Each row was made from one walk, in order. Every step used is in the known rows, and no mark comes twice. Write each row's walk.
In the rows, zero is written as 128.
Known rows
furig-vomuv-timasi-zava-pimo: [171 147 113 144  85 108 135  89 120 131 146 116  99  66 129 104 119 140
  62 136 139 123]
timasi-vomuv-furig-zava-pimo-sazi: [231 139 148 118 131  71  83 156 138 114 112 145 130 150 146  60 123 141
 128 110 137 101]
zava-pimo: [186 166 140 123 119  90 162 146 111 136 182 146 111 128 126  91 112 132
  65  96 157 124]
pimo-sazi-furig: [ 94  87 154  88 142 167 119 146 121 119  62 145 167 172 139 121 155 128
 165 113 126 162]
furig-zava-pimo-sazi-vokif: [133 106 138  96 158  81 163 169 132 140 105 127 126 139 124 171 117 122
 115 111 172 133]
zava-pimo-sazi: [213 161 177  93 141 102 123 165 107 129 157 162 132 156 142  76 115 144
  76  93 163 119]
pimo-zava-furig: [173 160 142 112 127 140 165 147 200 170 226 124 112 176 158 182 124 132
 202 129 123 148]
vokif-sazi: [ 41 123 110 114 142  96 105 168  79 139 180 160 148 168 120  93 122 128
  78  95 159 103]
vomuv-timasi-zava-furig-sazi: [138 152 121 161 101 160 138 126 243 156 180 104 100 102 125 172 118 141
 153 168 114 115]
vokif-sazi-furig-vomuv-timasi-zava: [ 30  80  84 138  92 152  93  77 114 125  83 105 135  83 126 130 146 133
 116 157 114 134]
zava-timasi: [156 168 160 115 148 172 163 120 126 121 200 127  97 114 126 124 124 114
 107 127 161 122]
vokif-sazi-fazun: [ 33 119  92 103 164 128 137 166  31 126 107 165 165 194 113 165 139 121
 108 123 121 132]
furig-zava-pimo-sazi: [190 182 174 115 143  79 130 167 120 134 141 152 114 159 145  80 112 137
 108 106 160 118]
sazi-furig-vomuv: [ 34  98 137 145 134 137 137 103  94 133 105 123 146 123 120 129 133 126
 129  98  97 163]
vokif-sazi-furig: [ 31  80 105 112 133 138 118 141  94 133 115 148 169 174 121 131 150 120
 144 103 135 145]
vokif-sazi-furig-vomuv-timasi-zava-pimo: [151 123  95 145  83 113 121  84 103 134 147 124 122  84 124 123 129 139
  85 128 140 127]
zava-timasi-vomuv-furig-sazi-fazun: [163 117 110 132 155 165 118 135 110 101  94 130 156 138 107 173 138 121
 161 155  83 117]
furig-vomuv-timasi: [ 31 133 133 149 109 155 106  81  89 109  56 129 128 103 126 108 113 131
  74 138 132 142]
furig-zava: [ 34 160 130 147 140  84 152 160 140 138 100 121 100 150 132 102 124 112
 149 134 131 126]
zava-pimo-sazi-furig-vomuv: [128 119 164 132 137 123 126 108  85 133 125 139 148 131 129 116 125 138
 115  86 115 157]
vokif-sazi-furig-vomuv-timasi: [  5 104 114 149 106 165  92  73  72 111  51 136 154 123 122 133 126 128
 105 130 131 151]
furig-sazi: [ 86 149 153 144 146 121 131 169 160 142 151 131 133 127 112 115 110 128
 106 123 122 112]
vomuv-furig: [100 119 104 122 109  93 116 146  61 112 109 133 151 149 135  80 133 127
 153 111 134 116]
zava-furig-sazi-fazun: [112 155 122 140 154 163 176 157 147 146 140 137 135 172 113 218 126 128
 165 149  90 143]

Which walk is each row?
[137 167 148 160 131 138 155 158 223 164 217 125 108 141 120 161 106 137
 149 129 119 117]
zava-furig-sazi
[192 121 118 121 161 162 116 139 110 110 105 127 163 148 120 190 137 119
 193 161  76 124]
pimo-zava-timasi-vomuv-furig-sazi-fazun
[195  84 105 121 120 138  76 113 141  89 122 121 138 110 129  79 143 126
 143 128 120  96]
zava-timasi-vomuv-furig
[151 189 139 149 133 122 157 117 106 119 171 113  91 123 133 120 122 108
 186 141 156 109]
vomuv-furig-zava-timasi
[142 129 102 128 100 143 165 132 226 165 214 103  87 124 141 158 140 139
 163 146 119 128]
timasi-zava-furig
[156 194 137 152 122  59 171 150 126 144 162 134  89 134 130  98 109 123
 107 112 154 120]
furig-zava-pimo
[144  79 115 133 150 161  81 113 216 109 127 119 117 117 119 118 150 112
 142 140 115 107]
vokif-sazi-furig-zava-timasi-vomuv
[107 165 138 142 148 152 159 115 125 132 175 123 103 139 125 154 133 103
 180 136 156 127]
vokif-sazi-furig-zava-timasi
[155 167 142 104 163 113 156 166  63 122  80 158 139 187 133 155 130 127
 132 132 121 143]
furig-zava-pimo-sazi-fazun
[ 15  97 122 146 138 118 113 111  68 140 138 138 159 140 115 127 129 129
 116  86 110 145]
vokif-sazi-furig-vomuv
[137  78 124  98 131 115 136 119 119 130  93 114 131  90 121 176 121 134
  82 127 160 137]
furig-vomuv-timasi-zava-pimo-sazi-vokif
[175  62 112  99 145  75 115 158 147 120  76 122 142 131 124 151 128 126
 134 115 151 117]
timasi-vomuv-furig-zava-pimo-sazi-vokif
[ 65 101 162 126 145 140 114 113  90 128  95 134 157 138 130 119 132 135
 132  95 103 159]
pimo-sazi-furig-vomuv
[169 111 157  95 131 144 132 141 115 124 100 151 155 162 139 117 145 132
 143 102 138 158]
zava-pimo-sazi-furig
[203 148 107 156 106  48 121 137 140 122 129 127 109 125 132  76 120 128
 134 116 132 102]
timasi-vomuv-furig-zava-pimo
[ 19 106 125 148 103 179 111  66  94 107  23 125 144 110 127 134 129 126
 115 141 120 165]
sazi-furig-vomuv-timasi
[160 139 128 106 137 147 129 115  52 111  66 144 143 136 131 159 134 140
  99 147 110 146]
furig-vomuv-timasi-zava-pimo-sazi-fazun
[ 53 104 102 137  93 146 107  84 133 121  80  97 112  64 131 112 136 133
  93 164 113 129]
furig-vomuv-timasi-zava
[110 142 100 141 127 185 161 127 162 137 103 119 127 139 117 227 135 131
 168 185  87 142]
vomuv-timasi-zava-furig-sazi-fazun
[223  87 146  95 156 176  84 119 220 110 156 117 121 107 137 114 143 118
 128 142 109 115]
pimo-zava-timasi-vomuv
[ 43  82  96 136  88 166 112  71 134 119  55  94 125  70 130 131 150 130
 126 166 103 148]
sazi-furig-vomuv-timasi-zava
[200 175 174  96 157 169 157 126 128 135 218 122 110 130 145 150 123 111
 159 136 150 132]
pimo-zava-timasi
[216 118 139 139 138 131  76 138 178 119 161 115 147 111 125 117 122 127
 176 140 101  93]
pimo-zava-timasi-vomuv-furig-sazi
[178 188 116 157 104  40 157 143  93 133 152 133 105 138 135  88 111 125
 143 109 152 110]
vomuv-furig-zava-pimo
[ 52  79 122 118 160 116 164 169 163 145 113 111 140 114  97 196 116 114
 113 125 141 129]
furig-sazi-vokif
[224  88 115 110 125 137  73 116 145  98 136 117 146 121 141  93 143 123
 176 134 112 103]
pimo-zava-timasi-vomuv-furig
[199 147 155 112 113 117 101 116 113 124 133 136 121 102 143  86 119 150
  71 124 145 120]
furig-vomuv-timasi-zava-pimo-sazi
[ 95 152 139 161 127 122 155 110 154 159 213 122 102 129 129 144 108 141
 122 101 110 139]
zava-furig-vomuv
[149 165 130 150 116  83 174 135 130 142 129 130 106 141 130 122 125 118
 148 113 141 143]
sazi-furig-zava-pimo
[ 66 103  95 116  89 158 113 105 152 116  68 103 113  84 136 109 147 128
 106 176 130 127]
vomuv-timasi-zava
[185 146 108 127  82 116 140 108 133 127 136 120 101  81 132 104 128 136
  72 145 152 121]
vomuv-timasi-zava-pimo
[190 114 129 151 131 133  79 133 177 111 151 118 139 102 113 100 122 129
 144 134 108  86]
zava-timasi-vomuv-furig-sazi
